Each row was made from one path, in order. Every step used is in the known rows, and no mark comes twice. Write each row's path.
Known rows:
kopuv -> pasas -> poma: [-1.72  0.17 -0.95  1.09  0.43 -1.62 -0.90  1.19  0.40 -0.51 -1.22 -2.50
 -1.23 -4.42  1.45 -1.17  0.75 -1.18 -0.34  0.26 -1.75  0.26 -0.99]
pasas -> fizi -> kopuv: [ 0.23 -1.32 -0.68 -0.62 -1.70 -0.10 -0.88  1.01 -1.54  1.10 -0.98  2.65
 -0.57  0.81 -0.09  0.14  2.17 -0.03  2.17  1.05 -0.38  2.54  1.03]
poma -> pasas -> pibe -> kopuv: [-0.01 -1.10  1.79  4.23 -1.12 -0.49 -1.97  2.22 -0.02 -1.68  0.29 -0.27
 -3.00 -0.81 -4.22 -1.70  1.75  2.99 -0.42 -2.86 -1.97  1.67  1.35]
poma -> pasas -> kera: [ 1.34  0.04 -0.59  1.08 -1.01  0.66 -2.55  0.81 -0.26 -2.08 -2.01  1.15
 -0.75 -2.68 -1.64 -0.02  6.27  0.23 -1.46 -1.70 -0.52 -0.45  1.54]
fizi -> tesop -> kera: [-2.11  0.21  0.40  2.10 -2.08 -1.21 -2.24 -0.32  0.05  0.07  0.95  0.50
  1.66 -2.10  0.17  0.79  1.25 -0.54  1.49  1.27  1.65  1.46 -1.10]
tesop -> fizi -> poma -> pasas -> kera: [ 1.63  1.81  0.09 -3.18 -5.14 -1.19 -3.08 -1.03  0.94 -3.32 -1.29  3.15
  0.86 -5.23 -1.71  1.61  7.67 -0.17 -1.30 -1.32 -0.76 -0.73  0.77]
fizi -> kopuv -> pasas -> tesop: [-1.39  0.32 -0.97  2.94 -1.19  0.46 -0.76  0.66  0.62  1.57 -1.67 -0.46
 -1.14 -5.87  2.30  1.18  2.13 -3.54  0.63 -1.89 -1.30  1.79 -0.52]
pibe -> kopuv -> pasas: [-1.05 -0.07  1.53  2.08 -0.49 -3.13  0.27  1.77 -0.71 -1.06 -1.38 -1.25
 -0.84 -3.22 -1.22 -0.82  0.21 -1.19 -0.96 -3.52 -2.46  1.38 -0.05]
pibe -> fizi: [-0.26  0.42  1.62  1.48  0.55 -0.27 -1.93  0.33 -2.23 -0.49  0.74  0.56
  1.80  2.22 -1.32 -0.38  0.04  0.09 -0.80  0.95  0.20 -2.07 -1.41]
tesop -> fizi -> poma -> pasas: [ 0.61  1.18  1.00 -4.80 -4.50 -1.72 -3.47 -0.26  1.47 -2.27 -1.41  2.30
  1.35 -3.20 -0.72  1.62  2.88  0.20 -1.34 -0.52 -0.66 -0.35 -1.27]
pibe -> fizi -> kopuv -> pasas -> tesop -> kera: [-1.99  0.57  1.00  6.17 -1.95 -0.72 -4.48  0.47 -1.91  0.02 -0.64  0.11
  2.41 -4.29  0.52  1.18  3.54 -4.59  0.11 -0.52 -0.90  0.61 -2.91]
pibe -> kopuv -> fizi -> tesop: [-1.98 -0.11  1.49 -1.64 -3.63 -0.96  0.12  0.49 -1.19  0.21  0.57  0.60
  0.69 -3.01 -2.17  1.25  2.06  1.33  2.23 -1.47  1.16  0.41  1.53]
fizi -> poma: [ 0.03  1.20  0.01 -2.49 -2.02 -0.21 -0.45 -1.30  1.02  0.38  0.66 -0.36
  1.70 -1.13  0.71  1.06 -0.72 -0.86  0.93 -0.89  0.18  0.26 -0.89]
pibe -> kopuv: [ 0.12 -0.19  1.68  0.80 -0.70 -1.21  0.83 -0.22 -0.73 -1.03  0.20  0.01
 -0.76 -1.35 -2.46 -0.19  0.62  0.67  0.61 -3.19 -1.07  1.50  0.56]
tesop -> fizi -> poma -> pasas -> pibe -> kopuv: [ 0.14  0.66  2.27  0.17 -5.55 -2.38 -2.43  0.44  1.12 -2.90  1.18  1.72
 -1.33 -3.32 -4.63  0.09  3.61  2.62 -0.46 -2.71 -2.25  1.20  0.69]
poma -> pasas -> tesop: [ 0.73  0.84 -0.49  2.32  0.32  1.52 -3.14  0.31  0.97 -1.21 -2.14  0.68
 -1.57 -3.74 -0.36  1.65  2.93  0.80 -0.67 -1.41 -0.20  1.38 -0.76]
pibe -> fizi -> kopuv: [-1.08 -0.70  1.88  0.10 -1.19  0.60 -1.72 -0.06 -2.26  1.42  0.21  1.44
  2.26  0.70 -0.69 -0.30  1.36 -1.67  0.33 -0.07 -0.06 -1.42 -1.10]
kopuv -> pasas: [-1.27  0.13 -0.28  1.37  0.55 -1.80 -0.71  2.01  0.06  0.15 -1.36 -1.27
 -0.22 -1.76  1.60 -0.59 -0.37 -1.76 -1.55 -0.38 -1.35 -0.10 -0.60]
pasas -> fizi: [ 0.95  0.22 -0.85  0.85  0.14 -1.15 -0.99  1.13 -1.49 -0.78 -0.69  1.89
 -1.16  2.36 -0.78  0.01  1.07  1.70  0.94  2.03 -0.10  1.67  0.73]
pibe -> kopuv -> fizi -> tesop -> kera: [-2.15 -0.32  2.04  0.43 -5.22 -2.11 -1.84 -0.08 -1.55 -0.94  0.65  0.40
  2.81 -3.34 -2.43  1.74  3.15  0.19  2.32 -0.66  1.54  1.28  0.50]
kopuv -> pasas -> pibe: [-1.35 -0.34 -0.70  5.49 -0.27 -1.13 -0.42  3.05  0.62  0.50  0.86 -1.71
 -1.82 -0.20  0.33 -2.22 -0.57 -0.16 -1.10  0.66 -1.63  0.12  0.73]
fizi -> kopuv -> pasas: [-1.81 -1.09  0.01 -0.08 -1.53 -0.70 -0.44  1.56  0.31  1.79 -1.76 -0.63
  0.59 -3.12  1.99 -0.69  0.73 -3.65 -0.35 -1.34 -1.71  0.37 -0.34]
tesop -> kera: [-0.29 -0.27  0.45  1.78 -1.24 -1.33 -1.90 -0.39 -0.30 -0.96  0.11 -0.24
  1.84 -0.34 -0.39  0.41  1.09 -1.33  0.30  0.60  0.12  0.79 -0.77]
pibe -> fizi -> tesop -> kera: [-2.29  0.81  2.09  3.53 -1.41 -1.45 -4.21 -0.08 -2.20 -0.36  1.56  1.01
  3.17  0.22 -1.23  0.53  1.53 -0.40  0.66  2.24  2.04 -0.66 -2.48]

Write each row's path:
[-0.71 -1.10  0.78  2.58 -3.29 -0.59  0.79  1.51 -0.79 -0.71  2.21 -0.98
 -0.70  0.03 -3.88 -0.66  1.82  2.15  1.67 -1.04 -0.60 -0.09  2.99] => pasas -> pibe -> kopuv -> fizi
[-1.91  0.01 -0.49 -2.48 -3.08 -0.02 -0.71  0.78 -0.23  1.34  0.60  0.75
  1.79 -1.45  0.59  1.44  1.42  0.72  1.61  1.92  2.34 -0.98  0.80] => kopuv -> fizi -> tesop
[-0.62  2.06 -0.54  2.32 -1.61 -2.09 -1.15  0.56  1.11 -1.82 -0.59  1.05
 -2.06 -5.93  0.49  1.82  3.51 -1.24 -1.33  0.21 -1.49  0.53 -0.75] => kopuv -> pasas -> tesop -> fizi
[-0.48 -1.51  1.63  1.92 -3.41 -0.23 -2.28  2.88 -0.37 -1.54 -0.15 -0.29
 -1.11 -0.97 -4.36 -0.54  3.16  3.09 -0.06 -1.83 -1.15 -0.01  2.58] => poma -> pasas -> pibe -> kopuv -> fizi
[-0.12  0.19 -1.15  2.06  0.33 -3.10 -1.62  3.02 -1.24 -0.63 -1.90  0.34
 -1.06  0.79  0.78 -0.49  0.70 -0.13 -0.63  1.62 -1.66  1.61  0.32] => kopuv -> pasas -> fizi
[-0.14  1.57 -1.31 -0.31 -1.77 -3.29 -2.05  1.99 -0.44 -0.56 -1.46  0.37
  0.63 -0.45  1.43  0.54 -0.23 -0.99  0.26  0.81 -1.35  2.05 -0.75] => kopuv -> pasas -> fizi -> poma
[-0.04 -0.12  0.66  2.86 -0.30 -4.06 -0.66  2.95 -2.09 -1.57 -1.82  0.57
 -2.06 -0.88 -1.86 -0.88  1.11  0.45  0.12 -1.74 -2.73  3.23  0.81] => pibe -> kopuv -> pasas -> fizi
[-0.66 -0.48 -0.82  1.79 -2.27 -0.14  0.09  0.78 -0.32  1.00 -1.59  0.38
 -0.23 -4.90  1.00 -0.59  5.46 -4.03 -0.14 -2.29 -1.56  0.10  1.63] => fizi -> kopuv -> pasas -> kera
[-3.96  0.41  1.18  9.10 -1.69 -2.77 -4.61  3.29 -1.59  0.08  2.47 -0.51
  1.34  0.14 -1.01 -1.70  0.80 -0.70 -0.48  2.92  0.17 -0.83 -1.96] => kopuv -> pasas -> pibe -> fizi -> tesop -> kera
[-0.34  3.13  1.08  0.84 -4.70 -3.53 -0.55 -0.83  1.10 -2.79 -0.26  0.63
 -1.11 -8.64 -1.12  2.64  3.24 -1.60  0.35 -3.93 -2.39  2.51 -0.97] => pibe -> kopuv -> pasas -> tesop -> fizi -> poma
[-2.07  1.37  0.87  4.70 -1.67 -1.93 -2.56  2.17 -0.80  0.18  2.29 -1.51
  1.41  0.92 -0.14 -1.27 -1.02 -0.99 -0.77  0.50 -1.50 -1.62 -1.82] => kopuv -> pasas -> pibe -> fizi -> poma
[-1.87  0.76 -1.33  2.17 -0.33 -3.12 -2.06  3.13 -1.07  0.47 -1.16  1.36
 -1.24 -0.58  1.38 -0.25  0.66  0.58  0.52  2.26 -0.15  2.24 -0.08] => kopuv -> pasas -> fizi -> tesop
[-2.54 -0.06  0.04 -0.43 -4.50 -0.88 -2.55  0.48 -0.48  0.19  0.31  0.43
  3.46 -1.98  0.00  1.77  2.62 -0.60  1.91  2.48  2.55 -0.14 -0.25] => kopuv -> fizi -> tesop -> kera
[-2.68 -0.99  1.19  4.38 -5.57 -1.76 -1.64  1.21 -0.91 -0.58  2.86 -0.13
  0.67 -1.90 -3.70  0.25  2.72  1.59  3.00  0.30  1.12  1.39  1.94] => pasas -> pibe -> kopuv -> fizi -> tesop -> kera
[-1.97  1.01  1.35  1.64  0.14 -0.66 -2.37  0.42 -1.82  0.79  1.43  1.64
  1.45  0.70 -0.99  0.05  0.13  0.92  0.33  1.67  1.72 -1.48 -1.65] => pibe -> fizi -> tesop
[ 0.28  0.69 -0.04  4.23 -1.28  0.30 -5.14  0.08  0.67 -2.32 -1.97  0.26
  0.34 -4.09 -0.76  2.14  4.21 -0.43 -0.51 -0.66  0.01  2.42 -1.40] => poma -> pasas -> tesop -> kera
[ 1.51  1.19 -0.62 -1.20 -3.06  0.24 -2.73 -0.72  0.69 -1.56 -1.44  0.97
  1.04 -3.76 -1.07  1.06  5.00 -0.65 -0.70 -2.61 -0.24 -0.17  0.75] => fizi -> poma -> pasas -> kera
[-1.61  0.14  0.90  2.20 -0.60 -3.08 -0.20  0.77 -0.39 -1.89 -1.22 -2.41
 -2.12 -6.02 -1.08 -1.38  1.30 -0.33  0.17 -3.08 -2.74  1.89 -0.42] => pibe -> kopuv -> pasas -> poma
[-0.24  1.89  1.30  3.24 -2.48 -3.16 -0.16  0.10  0.28 -2.97 -0.78  1.15
 -2.63 -7.28 -1.98  1.57  3.66 -0.75 -0.47 -3.06 -2.55  2.24 -0.03] => pibe -> kopuv -> pasas -> tesop -> fizi
[-0.22 -1.05 -0.11  3.60 -0.27  0.63 -2.79  2.60  0.96 -0.71  0.02 -0.13
 -2.20  0.86 -1.80 -1.46  1.36  2.40 -1.08  0.35 -0.90  0.05  0.77] => poma -> pasas -> pibe
[-0.22 -0.44  1.40 -1.57 -3.05 -1.00  0.75  0.41 -1.38 -0.96 -0.19 -0.32
  1.04 -1.54 -2.68  0.83  1.59  0.57  0.93 -1.93 -0.25 -0.10  1.78] => pibe -> kopuv -> fizi
[ 0.28  1.79  0.55 -4.56 -4.54 -1.77 -0.58 -1.64  0.85 -1.50  0.71  1.97
  1.50 -2.54 -0.19  1.75  1.30 -0.46  0.06  0.28 -0.08 -0.35 -0.85] => tesop -> fizi -> poma
[ 0.01  0.69  0.60 -0.69 -4.60 -0.97 -3.19  0.89  1.99 -1.91  0.85  1.63
 -0.65 -1.82 -2.01 -0.02  2.99  2.01 -1.04  0.42 -1.01 -0.14 -0.13] => tesop -> fizi -> poma -> pasas -> pibe
[-1.95  0.27  0.90  6.92  0.50 -1.78 -2.27  3.47 -1.62  0.06  1.70 -1.16
 -0.33  1.88 -1.00 -2.44 -0.46 -0.03 -1.91  1.48 -1.70 -2.23 -0.77] => kopuv -> pasas -> pibe -> fizi
[ 0.21  0.57  0.25 -3.01 -2.18 -0.29 -3.34  0.12  1.30 -0.62 -1.62  0.24
  1.69 -2.08  0.47  1.10  0.68 -0.17 -0.73 -1.71 -0.39  0.27 -1.49] => fizi -> poma -> pasas
[-0.93  1.17  1.09  3.20 -1.86 -0.37 -2.05  0.21 -0.82  0.25  3.50 -0.18
  1.58  2.34 -1.77 -0.82 -0.87  0.95  0.50  1.10  0.05 -1.63 -1.18] => pasas -> pibe -> fizi -> poma
[ 0.44  1.71 -0.32  1.69 -3.09  0.01 -5.51 -1.36  1.79 -2.03 -1.32 -0.02
  1.67 -5.32 -0.12  3.17  3.10 -1.33  0.32 -1.57  0.14  2.58 -2.55] => fizi -> poma -> pasas -> tesop -> kera
[-3.67  0.68  0.67  7.05 -0.08 -1.56 -2.79  3.43 -1.06  1.23  2.54 -0.63
 -0.38  0.52 -0.66 -1.90 -0.25  0.57 -0.59  2.15 -0.17 -1.44 -1.07] => kopuv -> pasas -> pibe -> fizi -> tesop
[ 0.63  2.98 -0.23 -1.29 -4.19 -0.56 -0.85 -2.76  1.74 -1.76  1.23  1.76
 -0.26 -5.40 -0.09  3.51  2.86 -0.26  1.23 -0.25  0.06  1.20 -1.17] => pasas -> tesop -> fizi -> poma
[ 0.09  0.68  0.75  4.00 -1.16 -2.53  0.62  0.89 -1.18 -1.96 -0.87 -0.37
 -1.63 -5.07 -2.16 -0.94  4.67 -1.61 -0.71 -4.60 -2.44  0.78  2.40] => pibe -> kopuv -> pasas -> kera
[ 0.82  1.41 -0.01  0.35 -1.78 -0.17 -3.38 -0.01  1.36 -2.90 -1.94  2.72
 -1.99 -5.00 -1.29  2.30  5.28  1.21 -1.62 -0.02 -0.52  0.86 -0.72] => poma -> pasas -> tesop -> fizi
[ 0.00  0.25 -0.25 -5.49 -4.54  0.11 -3.74  0.81  0.82 -0.71 -2.01 -0.11
  3.67 -2.02  0.28  2.21  1.80 -0.24 -0.37 -0.39  0.56 -1.41 -0.23] => kopuv -> fizi -> poma -> pasas
[ 0.70  1.94 -0.54 -0.18 -1.72  1.05 -3.69 -0.83  2.06 -1.16 -1.43  0.20
  0.02 -5.04  0.31  2.87  2.34  0.06  0.34 -2.28 -0.03  1.82 -1.81] => fizi -> poma -> pasas -> tesop
[ 0.04  1.42 -0.44 -0.56 -5.66  0.22 -5.84 -0.55  1.11 -2.08 -1.49 -0.14
  3.69 -5.27  0.09  4.45  4.56 -1.22  1.03 -0.36  1.06  0.82 -1.39] => kopuv -> fizi -> poma -> pasas -> tesop -> kera
[-2.31 -0.50 -0.04 -2.11 -3.73 -2.00 -1.12  0.20  0.61 -0.63 -1.42  0.56
 -1.10 -7.12  1.26 -0.60  4.19 -2.38 -0.02  0.37 -2.28  0.40 -0.60] => tesop -> fizi -> kopuv -> pasas -> poma
[-0.29  0.79 -0.44 -4.67 -4.65  0.05 -0.71 -0.61  0.53  0.31  0.50 -0.55
  3.56 -1.26  0.79  2.14  0.43 -0.96  1.50  0.38  0.98 -1.28  0.06] => kopuv -> fizi -> poma
